Each row was made from one small tree. Brackets hold a mark, then the marks that hang from it, in the order of their numbers. Every link used is in the known rows. Write each row's tree.
Known rows:
[Z_108 [Z_452 Z_34] Z_594 Z_659 Z_858]: -1.066  -0.662  5.341  -7.115  1.828  -0.550  -3.819  -4.365  2.435  -5.482  -2.688  -0.916  3.917  0.730  1.552  -3.084
[Z_34 [Z_108 Z_452] Z_858]: -0.635  -1.412  -0.873  3.668  1.288  -2.705  0.178  -0.207  1.027  -0.596  -0.380  -1.563  0.017  2.372  3.657  -0.800
[Z_34 [Z_108 Z_594] [Z_858 Z_452]]: 1.175  -1.408  0.455  5.556  -3.295  -0.264  1.623  0.112  0.235  0.742  1.579  -0.252  -0.853  -1.717  1.148  0.936
[Z_594 Z_858]: -1.230  0.687  0.533  2.842  -0.632  0.793  -0.986  1.293  -0.054  3.525  2.860  -0.430  0.355  3.328  -0.788  1.639
[Z_858 [Z_452 Z_34 [Z_659 Z_108]] Z_594]: 1.174  1.381  -3.139  -0.384  -0.470  0.074  3.246  2.736  -1.534  2.359  -1.794  0.605  -4.427  -4.360  -5.703  2.190
[Z_108 Z_659]: 0.719  1.048  -0.022  -0.708  2.025  -0.201  -0.800  0.047  0.016  -0.586  0.762  0.124  1.136  2.999  1.299  0.339
[Z_108 Z_594 Z_659 [Z_858 Z_452]]: 0.643  0.821  4.213  -3.684  -0.585  1.383  -2.519  -2.987  -0.602  -1.121  1.716  0.883  1.389  -0.275  0.659  -1.782
[Z_659 Z_108 [Z_858 Z_452 Z_594]]: -0.480  1.854  -3.710  2.673  -3.394  0.452  1.856  3.023  -1.341  3.397  2.707  0.193  -3.149  -2.386  -1.799  1.314
[Z_34 [Z_108 Z_659 [Z_858 Z_452 Z_594]]]: 1.254  1.076  -2.931  1.274  1.816  0.741  -2.139  -0.115  -1.706  0.462  -0.931  1.188  -1.357  0.531  0.839  -2.501
[Z_858 [Z_452 Z_34 Z_659] Z_594]: 1.499  0.851  -4.865  -0.419  -0.196  1.066  2.919  2.924  -2.286  1.826  -2.667  2.785  -1.991  -3.330  -4.976  2.476
[Z_108 Z_659 [Z_858 [Z_452 Z_34] Z_594]]: 0.435  1.445  -1.126  -3.473  0.308  2.255  -0.085  1.152  -0.531  0.923  -1.512  2.175  -0.216  -1.988  -2.525  -1.313
[Z_34 Z_108 Z_858]: -0.180  -1.512  -0.898  5.590  -0.708  -0.741  2.252  0.857  -0.158  1.060  2.084  -1.364  -0.971  0.853  2.665  0.713
[Z_108 Z_858]: -1.304  0.450  2.970  -0.236  -0.594  1.479  -0.114  -1.472  -2.130  0.309  3.450  0.147  0.801  1.850  1.089  -0.530
[Z_34 Z_858]: -0.879  -1.073  0.711  2.622  -1.680  0.594  3.295  1.372  0.202  2.636  3.328  -0.348  -0.241  0.469  1.250  1.953
[Z_108 [Z_452 Z_34] Z_659]: -0.263  0.942  0.524  -3.989  3.529  -2.388  -1.997  -0.444  2.105  -3.896  -4.063  -0.304  2.778  2.654  0.554  -1.303
[Z_34 [Z_108 Z_452 Z_594 Z_659]]: 1.301  -0.760  0.367  0.714  3.295  -2.772  -4.810  -3.433  1.959  -5.171  -3.050  -1.094  2.468  3.616  3.923  -2.004
[Z_34 Z_108 [Z_858 [Z_452 Z_659]]]: 1.157  -0.692  -2.601  2.362  0.260  -1.572  2.915  1.136  -2.486  1.931  1.568  -0.591  -3.209  -1.164  0.849  0.927
[Z_108 [Z_594 Z_858] Z_659]: 0.122  -0.500  2.366  -0.922  0.285  0.889  -3.544  -1.137  2.281  0.525  1.412  -0.837  1.998  2.325  0.744  0.808

Write each row's tree:
-2.680  1.095  5.121  -2.789  0.424  -1.826  -0.722  -1.929  0.785  -2.004  0.146  -2.980  -0.413  0.345  -0.561  -2.093 | [Z_659 [Z_108 [Z_452 Z_34] Z_858]]
-0.133  2.077  2.334  -4.831  0.180  0.716  -0.439  -0.147  -1.166  -0.808  0.053  0.580  0.705  -0.737  -1.465  -1.937 | [Z_108 Z_659 [Z_858 [Z_452 Z_34]]]
1.022  -2.512  0.674  2.346  0.006  -0.501  -0.135  -1.352  2.212  -1.194  0.686  -1.891  0.487  0.207  3.914  -0.053 | [Z_34 [Z_108 Z_594 Z_659] Z_858]
0.308  -0.132  -3.124  4.121  -2.802  2.089  3.856  3.412  -0.125  5.492  1.369  2.366  -2.093  -2.139  -1.549  2.152 | [Z_34 [Z_858 Z_452 Z_594]]
-0.120  1.422  -1.025  1.249  -1.638  2.849  0.512  0.769  -2.551  3.112  1.445  2.819  -1.045  -0.743  -1.771  -0.321 | [Z_108 [Z_858 Z_452 Z_594]]
-1.650  0.161  4.520  0.860  -0.302  -1.782  -3.312  -2.103  3.001  0.500  1.330  -3.118  -0.208  2.136  -0.122  0.147 | [Z_659 [Z_108 Z_452 [Z_594 Z_858]]]
0.182  -0.024  -4.961  -1.043  0.592  1.179  -0.589  1.732  -0.123  0.604  0.543  1.078  0.943  0.942  1.791  0.620 | [Z_108 [Z_659 [Z_858 Z_594]]]
1.287  0.277  2.047  -0.082  0.289  -0.074  -3.166  -3.076  -1.065  -2.681  0.409  -0.337  0.568  0.433  2.107  -2.584 | [Z_34 [Z_108 Z_594 Z_659 [Z_858 Z_452]]]
-0.511  -0.899  3.228  -0.825  -0.716  -1.070  -1.174  -1.953  2.460  -4.532  -2.969  0.042  3.684  0.923  -0.313  0.391 | [Z_108 [Z_452 Z_34] Z_594]
-0.519  0.354  4.895  -1.672  -4.002  1.942  0.315  -1.593  -0.993  -1.429  1.143  1.060  1.491  -2.432  -2.191  -0.296 | [Z_108 Z_594 [Z_858 [Z_452 Z_34]]]
1.876  -0.375  -5.221  4.017  0.593  0.166  1.238  2.752  0.494  3.087  -0.965  0.904  -2.631  -1.342  0.699  -0.087 | [Z_34 [Z_108 Z_659] [Z_858 Z_452 Z_594]]
0.536  -1.284  -1.239  2.597  1.470  -1.048  0.850  0.632  0.822  0.126  0.916  -1.825  -0.602  1.247  3.575  -0.452 | [Z_34 [Z_108 Z_659] Z_858]
-2.224  -0.117  7.181  -2.957  -1.075  -1.170  -1.443  -3.718  2.097  -3.436  -0.047  -2.944  0.736  -0.747  -0.403  -1.689 | [Z_659 [Z_108 [Z_452 Z_34] Z_594 Z_858]]
1.992  1.010  -5.222  0.849  0.635  1.007  1.752  2.045  -3.094  3.253  -0.725  3.138  -2.699  -1.354  -2.996  2.363 | [Z_858 [Z_452 Z_659] Z_594]
-0.042  -2.234  -3.074  -1.546  0.008  1.293  5.175  2.496  -0.299  2.218  -0.885  0.257  -1.981  -3.720  -2.247  2.915 | [Z_452 [Z_34 [Z_858 Z_594]] Z_659]
-0.426  -0.038  -0.338  -4.231  3.155  -2.606  -0.019  -0.850  -0.607  -3.178  -3.170  -0.293  1.005  1.292  -0.817  0.433 | [Z_108 [Z_452 Z_34 Z_659]]
0.638  -1.790  -3.724  2.392  0.288  0.614  2.448  2.740  2.175  0.215  -2.696  -0.541  -0.654  -1.919  0.071  0.378 | [Z_452 [Z_34 [Z_108 Z_659] [Z_858 Z_594]]]
-1.413  0.120  -0.305  -0.992  1.782  0.983  -2.053  -1.634  -0.324  0.299  -1.074  1.341  1.029  2.215  1.084  -1.911 | [Z_108 Z_452 [Z_858 Z_594]]
-0.822  1.427  -1.717  -0.124  -3.768  -0.009  2.231  2.918  -2.087  -0.209  1.890  1.267  1.069  -1.706  -1.765  1.459 | [Z_659 [Z_858 [Z_452 Z_34]]]
-0.988  -1.475  2.211  -4.474  1.588  -1.511  -2.481  -1.963  1.696  -1.931  -2.257  -1.335  1.722  0.706  -1.362  0.924 | [Z_108 [Z_452 Z_34 Z_659] [Z_594 Z_858]]
